Every row comes from one small tree of marks. Brackets hold a mark, then the marks that hang from it, in the order of their numbers. Every link used is in the known rows. Which tree was each row made from?
Known rows
[z_411 z_164]: [-26.0  21.5   3.8 -37.4   8.3   4.9 -13.0  22.8 -27.4 -26.5  -7.9   8.0
  13.9   9.2  64.0 -21.5 -17.1 -26.6   6.7 -24.2   1.1  27.5  12.1]
[z_68 [z_61 [z_411 z_24 z_164 [z_697 z_313] z_802] z_753]]: [ -3.3  34.2 -10.5 -39.1 -47.4 -32.1 -15.1  54.5 -49.7 -42.7   0.3   7.7
   6.2  -7.1  43.4   3.9   1.7 -30.8  -4.5  24.9  18.9  31.8 -20.5]
[z_802 [z_411 z_24 [z_61 z_753] z_164 [z_697 z_313]] z_446]: [ 34.6  31.3 -27.5 -30.0 -24.8   5.0  -8.7  31.7 -28.1 -14.8 -17.1  26.6
   0.8  -8.2  37.8 -48.8  22.0  -2.4  17.9 -16.2   9.1  32.9 -15.0]
[z_411 z_24 z_61 z_164 [z_802 z_446]]: [ -3.6  10.7 -29.7 -22.3   0.6 -13.3 -21.2  34.7 -46.7 -13.9 -24.1  18.0
   7.4   3.1  10.1 -29.6  -6.6 -21.9 -14.7 -28.1  17.6  24.0 -23.4]
[z_446 [z_802 [z_411 z_61]]]: [-36.0  -7.5 -14.1 -33.6  19.6  22.3   0.9  18.9 -29.5   0.3 -36.8  19.4
  12.8 -10.0  26.3 -26.4  19.2 -15.3  39.2 -21.3   8.7  17.1  17.4]
[z_68 [z_61 [z_411 z_164] z_753]]: [-24.8  33.4  22.3 -61.9 -26.5 -13.3 -20.1  38.6 -42.2 -45.8  -1.6  17.1
   4.1  10.0  58.5  -6.2 -13.5 -42.4  -6.7   9.8   0.4  27.2   7.6]
[z_313 [z_697 [z_411 z_24 [z_61 z_753] z_164 z_802]]]: [-27.5  25.0 -24.8 -50.3 -15.0 -14.2 -15.2  48.3 -68.2 -10.9   1.6   7.8
  -6.4  -5.3  30.4 -22.0   0.0 -25.7 -10.3 -21.6   9.6  25.1 -17.7]
[z_164 [z_411 z_24]]: [-37.7  18.3  -1.9 -11.9 -15.2  -9.2 -10.2  25.4 -10.6 -22.9  -8.0   8.7
   8.4  -8.5  68.5  27.3  -4.8 -24.8  23.9  -4.4  -3.6   3.2   9.9]
[z_313 [z_697 [z_411 z_24 z_164 z_802]]]: [-29.8  33.9 -28.9 -33.1  -7.3 -11.5 -13.3  35.4 -49.9 -10.2  -1.7   4.9
   3.3  -5.9  43.1 -10.8  -4.2 -31.2  -3.3 -17.2  11.3  26.9  -9.6]
[z_68 z_61]: [-24.8  21.5  16.7 -29.7   3.7 -13.9   0.8  24.0 -29.8 -29.4 -19.3   7.4
   5.5  -8.3  63.9   2.0 -13.0 -38.6   1.4  -7.7   8.7  20.3  16.6]
[z_68 [z_61 [z_411 z_24 z_697 z_802] z_753]]: [-12.9  25.9  -4.1 -30.3 -48.0 -34.9 -15.9  59.2 -43.8 -41.3 -18.0  11.3
   4.9 -11.2  33.9  23.0   1.4 -27.7   3.4  27.7  13.1  19.3 -31.2]
[z_61 z_411 z_753]: [-44.3  22.9  14.2 -43.2 -31.0 -12.5 -29.0  50.3 -16.8 -44.8  -4.3  26.0
  11.0   9.2  66.3   3.1  -1.7 -31.1  17.9   3.9 -12.8   2.3 -10.0]
[z_446 z_802]: [-47.5 -11.4   1.4 -19.0  15.3   6.7  -8.5  28.9 -16.2 -12.3 -27.6   8.2
  14.8  -0.2  53.5  -5.3  15.0 -15.0  35.2 -14.4  -1.9  14.9  15.9]
[z_753 [z_61 [z_411 z_24 z_164 [z_697 z_313] [z_802 z_446]]]]: [-11.3  24.3 -18.6  -6.8 -54.5 -22.0   3.6  16.3  -2.2 -21.0  13.9  18.0
  25.2  11.1  55.3  -5.6  -6.7 -16.7  18.9   6.2  19.5  35.2 -15.2]
[z_313 [z_697 z_411]]: [-40.7  29.1  -5.4 -32.0  -4.3   0.7  -7.9  25.3 -30.6 -13.6   2.0  11.8
   2.7  -7.5  70.0  -3.6  -0.7 -35.5   9.6 -23.7   0.6  19.0  10.6]
[z_697 z_313 [z_411 z_164]]: [-11.7  39.7 -29.7 -33.7  11.6   0.6   1.4  12.1 -27.6 -24.8  11.8 -10.1
  17.1  -7.1  87.1 -43.0   4.0 -41.2   5.3 -18.9  12.9  20.4  21.9]
[z_446 [z_802 [z_411 [z_697 z_313]]]]: [-20.9   2.0 -22.9 -15.7   3.4  17.9   4.6  21.6 -16.4  -3.6 -26.3  10.7
  16.0 -15.3  49.6 -14.0  31.7  -9.0  50.6  -7.4  10.5  25.5  13.6]
[z_802 [z_411 z_24 [z_61 z_753] z_164] z_446]: [ 13.9  30.0 -14.8 -43.5  -3.6   5.0 -16.6  28.0 -31.2 -13.5 -31.6  32.4
  -1.5   4.5  28.2 -53.9   7.3 -11.0   8.8 -25.5  -1.8  20.7 -10.0]
[z_68 [z_61 z_411]]: [-31.2  30.2  15.8 -33.4 -15.9  -7.8  -8.2  22.1 -22.2 -39.0 -11.1  19.3
  15.7  -5.0  59.7  11.2 -13.8 -51.5   4.2   7.7  13.3  19.5  17.5]
[z_164 z_411]: [-51.2  15.4   7.5 -23.2  -8.1   3.3 -14.9  13.1 -13.1 -21.8   2.2  13.0
   6.5  -0.3  80.7  27.0  -9.9 -38.1  17.7 -16.0  -7.6   6.4  23.7]

Which tree is each row?
[ -3.6  29.6 -58.7 -28.2   6.0 -16.1   3.6  29.5 -54.0 -15.5   0.7 -11.2
  14.9 -21.3  40.3 -45.4   7.4 -35.1  -7.2 -18.0  32.0  16.9  -7.8]
[z_697 z_313 [z_411 z_24 z_61 z_164 z_802]]
[-36.5  19.6   5.7 -13.6 -38.5 -22.6  12.4  17.9   8.4 -26.4  -2.0  17.9
  27.7   5.8  60.0   0.0 -14.9 -14.8  32.5   6.1   8.5  14.6  -4.0]
[z_753 [z_61 [z_411 z_24]]]
[ 20.3  29.2 -38.3 -27.0 -14.8   9.9  12.5  27.6 -36.1 -13.0 -16.7  12.2
  15.7 -27.4  29.4 -39.1  10.1  -5.0  28.5 -11.9  29.6  34.4  -5.7]
[z_802 [z_411 z_24 z_61 z_164 [z_697 z_313]]]
[-12.4  33.3 -48.2 -25.1   7.5 -15.1  -9.2  31.4 -46.9 -19.2 -22.6 -12.7
  15.1  -8.6  33.5 -24.4  -3.1 -29.3  -0.8  -8.1  15.8  12.7 -22.7]
[z_697 [z_411 z_24 z_164 z_802]]
[-15.9   4.0 -25.3  -1.7 -34.6  -5.6 -18.9  29.0 -30.4 -11.6 -10.7  17.4
   1.8 -13.8  32.5  32.1   5.7 -22.7  10.7 -10.2  10.8  15.6 -18.3]
[z_164 [z_411 z_24 z_61 z_697 [z_802 z_446]]]
[-14.5  21.0 -13.2 -10.7 -53.4 -18.4  -0.6  17.0  -5.7 -20.4   2.3  19.0
  24.4  14.4  42.0  -0.8 -11.5 -13.3  19.7   6.8  15.0  34.8 -22.2]
[z_753 [z_61 [z_411 z_24 z_164 z_697 [z_802 z_446]]]]
[  4.2  -0.2  -9.0 -19.2 -38.8 -19.2  -2.4  68.9 -40.8 -28.6 -26.2   5.8
   2.2 -24.6  26.7  -4.0  14.5  13.8  27.3  -2.6   8.2  17.4 -42.4]
[z_411 z_24 [z_61 z_753] z_697]
[-34.6  34.2  -6.3 -43.8  -3.7   7.8 -11.7  22.9 -40.0 -14.1   7.9  10.1
   4.0   1.2  67.6 -17.0  -6.7 -35.7   2.2 -25.6   2.5  30.6  14.6]
[z_313 [z_697 [z_411 z_164]]]
[ -8.7  18.1 -38.8 -25.7  -4.2 -23.3 -16.2  43.9 -47.8 -16.7 -29.1   3.2
  -0.6 -10.5  24.7 -26.9  13.4 -24.8  -4.7 -15.9   4.9  -1.7 -36.7]
[z_697 [z_411 z_24 [z_61 z_753] [z_802 z_446]]]
[ 34.5  32.8 -33.8 -16.5 -16.0  14.6  -2.0  15.9 -18.9 -10.6 -19.9  27.2
  10.6 -13.5  36.7 -45.4  17.6  -9.4  21.1 -19.6  20.3  36.5  -4.3]
[z_802 [z_411 z_24 z_61 z_164 [z_697 z_313]] z_446]
[ -7.9  28.1 -33.5  11.6 -45.2 -18.8 -21.6  39.4  -0.7 -32.0  -7.9  25.0
  24.9 -11.6  48.9  19.0  13.6 -30.5  19.5  12.4  20.7  15.5 -26.6]
[z_61 [z_411 z_24 [z_697 z_313] [z_802 z_446]]]
[-33.4   6.2 -18.4 -11.2 -14.4 -10.8 -20.7  23.7 -28.5 -10.3 -10.2  22.0
   0.4  -5.5  37.8  19.9  -1.7 -34.6   0.7 -19.1   5.1   4.4  -4.5]
[z_164 [z_411 z_24 z_61 [z_802 z_446]]]
[ -2.1  35.1 -19.3 -12.8 -44.6  -2.2 -11.2  37.9  -9.0 -42.3   4.7  13.2
  31.1 -10.2  58.4  -1.4   3.3 -20.2  27.4  15.2  21.7  31.1  -6.8]
[z_61 [z_411 z_24 z_164 [z_697 z_313]]]
[ 16.3  35.2 -17.1 -22.7  -7.9  26.8 -15.3   4.7 -12.2 -11.8 -24.5  29.4
   9.3   3.9  50.7 -28.5   5.4 -19.1  20.9 -21.4   2.2  36.2   0.4]
[z_802 [z_411 z_164 z_697] z_446]
[-15.0   9.6 -15.8  -6.8 -36.3  -3.0   1.5  30.1 -21.9 -20.3   7.5   7.8
   8.1 -26.8  60.6  22.0  10.1 -16.3  27.5  -5.1  16.1  17.6   6.1]
[z_164 [z_411 z_24 z_61 [z_697 z_313]]]
[-21.3   5.6 -34.1  -4.1 -34.0 -14.0  -4.2  34.2 -36.9 -13.9   4.9   6.0
   6.0 -27.0  43.4  29.3   9.2 -24.2  15.5  -6.1  22.0  15.9  -9.8]
[z_164 [z_411 z_24 z_61 [z_697 z_313] z_802]]
[-17.7  11.2 -32.6   2.5 -17.3 -19.0  -5.1  37.4 -28.4 -17.5  -3.2   2.0
  12.6 -19.0  59.1  14.9   8.6 -25.6  14.8 -10.9  21.2  21.8 -19.2]
[z_411 [z_697 z_313] z_802]
[-21.2  33.3 -22.6 -17.0 -22.9 -10.4 -33.7  31.6 -14.9 -32.5 -14.3  27.5
  23.9  10.2  35.2  -2.4  -8.7 -38.5   1.1   1.2  11.6  17.9 -16.6]
[z_61 [z_411 z_24 z_164 [z_802 z_446]]]
[ -1.2  38.3 -10.2 -32.7  12.0  21.8 -18.2   0.0 -10.3 -11.5 -24.9  32.4
   7.9  13.3  55.7 -40.3  -3.4 -31.4  11.2 -30.4  -3.1  25.5  14.1]
[z_802 [z_411 z_164] z_446]
[ -3.5  28.0 -52.5 -41.1  -3.4 -26.5  -3.3  45.6 -63.5 -20.8   3.0 -12.1
   5.5 -15.7  42.0 -48.9  13.1 -28.2  -9.8 -14.7  20.6  13.3 -18.6]
[z_697 z_313 [z_411 z_24 [z_61 z_753] z_164 z_802]]
[ -7.9   5.7 -27.7 -21.9  -1.1  17.8  -0.1  28.7 -26.9  -5.5 -38.7   6.6
  17.5 -10.6  24.7 -20.6  24.2   5.2  48.8   0.1  11.4  33.1  -1.8]
[z_446 [z_802 [z_411 z_24 z_164 z_697]]]
